What can hang from each mark
q96: q422
q34: q324 q422
q324: q34 q380 q630
q483: q422
q422: q34 q96 q483
q758: q630
q630: q324 q758

Every row comes from one small tree of marks. The marks that hang from a mark follow it in brackets, in the order of their numbers. Every link used is in the known rows. Which tree was each row made from?
Known rows
q422{q34{q324} q96 q483}: [-10.1  50.2  -2.9  13.0 -17.4  16.9  -1.0  -6.5 -12.0 -11.4   4.8  -8.9
  12.5  16.8   1.3   2.8 -48.8   9.8  19.6]
q630{q324 q758}: [-19.7 -27.4  -3.6 -50.2 -24.9   6.7   0.4  11.0  17.3  33.7   8.7 -12.8
   0.8   0.3  -3.7  24.2  47.4  34.9  16.2]
q422{q34{q324{q630}} q96 q483}: [ -9.6  41.5  -3.3  -7.1 -28.8  11.2  -5.5  -3.6   8.9 -17.9 -11.7  -9.0
  17.0  32.4   8.4 -28.3 -36.4  20.4  38.9]
q324{q380}: [-30.2  -2.4   7.1 -32.7 -30.3  10.2  -5.2 -21.3  29.6  -4.3  12.3  -9.4
  25.0  12.9  16.2  -0.1 -36.1  13.4  15.0]
q422{q34}: [-20.0  13.0   0.9 -22.8 -19.5  -0.1   4.7  -1.0  13.8   8.0   2.8   5.9
 -18.1  15.4   9.7  16.0 -64.9  22.1  -4.0]
q630{q324{q34{q422} q380} q758}: [-26.2  -7.5   7.5  24.5 -26.0  -5.5  17.2  -1.0  18.9  23.2   0.5 -15.9
  27.7 -23.9  17.3  18.4  39.7  12.2  55.1]
q34{q324{q630} q422{q96 q483}}: [ -8.4   5.1  -0.3  -2.4 -38.4  -6.1  17.3 -13.9 -15.3 -20.5   6.4 -14.8
  37.5  28.5   4.3 -21.8  -0.2 -11.8  31.3]
q34{q422}: [-19.0 -19.1   6.1 -15.7 -26.4 -14.5  25.3 -15.7 -11.5   4.2  22.9   1.9
   7.4   9.5   7.0  23.1 -26.6 -10.0 -13.8]
q630{q758}: [-29.9 -18.8  -3.0 -34.8 -28.0  -4.9  12.1   8.2  14.6   9.2  12.9  -7.7
   2.0  -1.4  -0.7  28.4   8.4  13.7   8.2]
q422{q96 q483}: [ -5.0   2.5  -3.5 -37.4 -32.2  19.1  -7.7 -12.3 -28.8  -9.9  29.3  -9.5
  16.0  -1.1   0.7  10.9 -43.4 -11.8   4.6]
q96{q422{q34 q483}}: [-15.2  -2.6   1.1 -50.3 -11.3  12.7  16.5 -14.1 -30.3 -24.3  -2.6   6.9
 -33.3  15.6  -2.6   8.2 -18.5  -8.0  30.8]
q422{q34{q324}}: [-27.7  41.5   8.6  -4.4 -13.7   0.8   9.9  -0.5  21.0   3.8  -8.2  -5.6
  -4.5  28.7   5.5   9.2 -36.8  27.8  -3.7]
q630{q324{q34}}: [-11.3   3.5  19.8 -33.8 -19.6  15.5  -6.1  -9.8   5.2  34.6   1.6  -8.7
   6.0 -15.3   9.3  20.6   5.3  16.7 -19.3]
q758{q630{q324{q380}}}: [-24.7   4.6  22.4 -48.1 -33.0  23.0 -17.1   3.9  50.4  30.2  12.8  -6.3
  60.1   3.7   8.2  -8.0  16.0  12.7  33.1]
q630{q324}: [-12.7 -19.6   6.2 -61.2 -22.6  19.0  -7.8  -8.4   9.2  33.8  10.5  -7.5
   2.2  10.0   0.0  15.7  10.1  28.7  -8.1]
q483{q422{q34{q324}}}: [-30.0  55.8  10.3  15.2  -2.8  10.1  -2.6   7.9  21.0   3.0  -3.2  13.9
  17.2  39.9  15.0   0.8 -15.8  25.7 -55.9]
q324{q630}: [-21.5 -22.6   6.1 -70.9 -36.8  -1.0  -1.6  -1.3  32.0  -0.8   2.0  -1.9
   6.8  27.1  10.5 -11.0 -19.1  14.7   1.9]
q34{q324 q422}: [-27.1   3.9  12.4   3.3 -22.7 -15.6  33.3 -15.1  -4.3   4.3   6.8 -10.9
  15.0  23.8   3.6  13.2  -6.0   0.6  -3.9]
q96{q422{q34{q324{q380}}}}: [-33.4  23.2  14.0  10.0 -10.5   8.4  16.8  -5.9  21.8 -23.8 -24.1  -9.0
   6.3  33.8  13.7 -17.2 -28.2  21.1  43.4]
q630{q324{q34} q758}: [-19.4  -2.6   9.7 -21.3 -22.5   8.5   1.7  13.9  12.0  35.3  -1.9 -13.0
   6.2 -24.1   4.6  26.3  41.8  26.2   8.6]
q34{q324 q422{q96 q483}}: [-10.6  19.1   0.6  15.6 -27.4  -0.9  21.9 -15.2 -36.8 -14.7  23.3 -15.3
  27.1  12.2  -1.5   5.8 -17.1 -19.5  13.0]

Which tree is each row?
[-12.1  19.6  36.5 -34.4 -24.4  14.2  -7.4  16.7  26.2  41.8   4.3  -0.3
  34.2 -21.2   4.6   9.9  19.3  -4.1  -9.8] | q758{q630{q324{q34}}}
[-28.9  -2.8  10.8 -24.9 -35.3 -11.2   7.2  14.3  32.2   3.0  -9.7  -7.5
  11.3  -9.3  14.1  -1.5  14.0   7.1  16.5] | q324{q34 q630{q758}}
[ -1.1  23.6  -8.8  -8.4 -21.8  13.9  -6.8  -3.3 -19.5  -9.5  16.8   0.0
  -0.1   1.9   5.5  12.0 -72.4   2.2  13.6] | q422{q34 q96 q483}
[-43.4  -0.7   1.0  12.4 -40.4 -22.7  27.7   2.4  49.2 -13.8 -12.1 -22.8
  42.6  30.6  14.9 -20.0  41.4  19.1  82.5] | q34{q324{q380 q630{q758}} q422}
[-35.9  52.2   7.7  13.7 -20.1   9.2   2.9 -11.7  42.3  -5.8 -11.2 -14.9
  16.6  30.4  18.5  -5.9 -44.8  31.8  33.9] | q422{q34{q324{q380}}}
[-15.1  63.7   4.8  54.9  -6.9  12.0 -10.6  25.9   4.3   0.6   2.8  12.5
  37.4  32.0  19.2  -7.9 -58.1  24.7 -62.8] | q483{q422{q34{q324} q96}}
[ -0.8 -11.1  -4.9  -4.9 -30.3  -2.8  14.2 -17.4 -47.4 -10.2  31.5  -4.9
  17.3  -1.8   2.3  15.1 -35.6 -30.1   8.9] | q34{q422{q96 q483}}
[-13.4  11.8  13.6  -9.9 -26.3  18.3   6.0 -43.7 -13.5   5.6   9.8 -11.6
  20.3 -13.8  12.5   8.9  37.5 -13.0  53.2] | q630{q324{q34{q422{q483}} q380}}
[ -3.8  -5.0  14.5  29.5 -35.2 -23.0  13.4   8.9  -4.2   0.4   2.9   1.0
  35.7  -7.3  25.4 -10.2 -61.4 -16.1  -4.8] | q324{q34{q422{q96}} q630}
[-23.9  48.6   3.8 -24.1 -16.6  14.6   9.5 -20.9  -0.1  -9.6  -2.0  -9.0
  -8.8  25.6  -2.5   9.6 -16.1   8.6  25.7] | q422{q34{q324} q483}
[-34.6  -2.9  10.3  23.1 -40.9 -24.6  23.9   2.6  39.6  -9.4  -7.7  -9.2
  34.4  -7.8  26.8  -8.1  11.2  -2.6  61.2] | q324{q34{q422} q380 q630{q758}}
[-47.4  13.6   3.1 -17.4 -40.7  -2.8   5.3   1.4  66.9 -11.1 -17.0 -26.4
  38.5  29.9  12.4 -26.1  36.9  34.0  69.7] | q34{q324{q380 q630{q758}}}
[-36.4   4.1   4.2 -35.5 -36.0 -10.3  14.2  14.2  45.5   0.0 -15.4 -18.3
  23.8  29.6   1.4 -13.2  41.3  28.8  32.2] | q34{q324{q630{q758}}}
[-19.8  62.7  -2.4  29.5 -22.5  23.7  -9.7 -16.3  10.4 -23.4   2.7 -17.4
  31.5  19.1  13.9 -11.4 -48.6  14.0  55.6] | q422{q34{q324{q380}} q96 q483}
[-34.4 -11.8   0.7  -6.4 -34.6 -31.6  36.8  10.4  29.5  -3.2  -8.5 -14.8
  20.4  28.3   3.9  -5.3  37.4  14.7  43.5] | q34{q324{q630{q758}} q422}
[-30.1  10.5  20.0 -16.4 -38.3   5.3  -9.6 -12.9  47.4  -9.3 -11.5  -8.0
  30.8   4.8  29.2 -24.3 -29.8   7.4  32.5] | q324{q34 q380 q630}
[-25.8   2.1  13.6 -23.6 -16.5  -5.4  21.9  12.5  20.6 -19.4 -35.8  -2.4
  -9.0  49.8   8.7 -29.2 -14.8  29.1  27.6] | q96{q422{q34{q324{q630}}}}
[-30.1 -17.3  -3.1 -34.1 -30.5  14.7  -8.7  -2.7  43.2  20.7   4.4 -20.6
  23.2   0.9   6.5  10.6  38.1  39.1  57.4] | q630{q324{q380} q758}
[-39.5 -15.6  -2.9 -37.9 -43.9  -4.4  -2.3   2.3  62.3  -9.1  -2.1 -13.4
  28.8  17.5  15.6 -15.2  16.8  27.9  67.8] | q324{q380 q630{q758}}
[  5.2   9.8  29.0  33.2 -27.9  -4.2   7.7  28.1  -4.7  39.5  17.2   1.6
  58.1 -33.1  11.4   9.9 -18.3 -19.2  -8.0] | q758{q630{q324{q34{q422{q96}}}}}
[-30.6  -2.2   2.1 -12.4 -16.7 -15.3  30.2  30.8  29.6 -16.1 -38.3  -6.1
  -7.7  37.9   2.3 -21.6  24.3  32.7  58.2] | q96{q422{q34{q324{q630{q758}}}}}
[-21.1  19.5   6.8  57.4 -31.2  -7.9  15.3  -7.2   6.9 -10.7  11.2 -20.4
  63.5  16.4  18.0 -10.5 -46.8   7.6  24.0] | q34{q324{q380} q422{q96}}
[ -7.4  36.5  -2.6  32.5  -9.3   8.9 -16.9  26.2   1.7   2.2  17.6  21.6
  25.3  17.4  23.2   4.0 -76.7  17.7 -67.4] | q483{q422{q34 q96}}
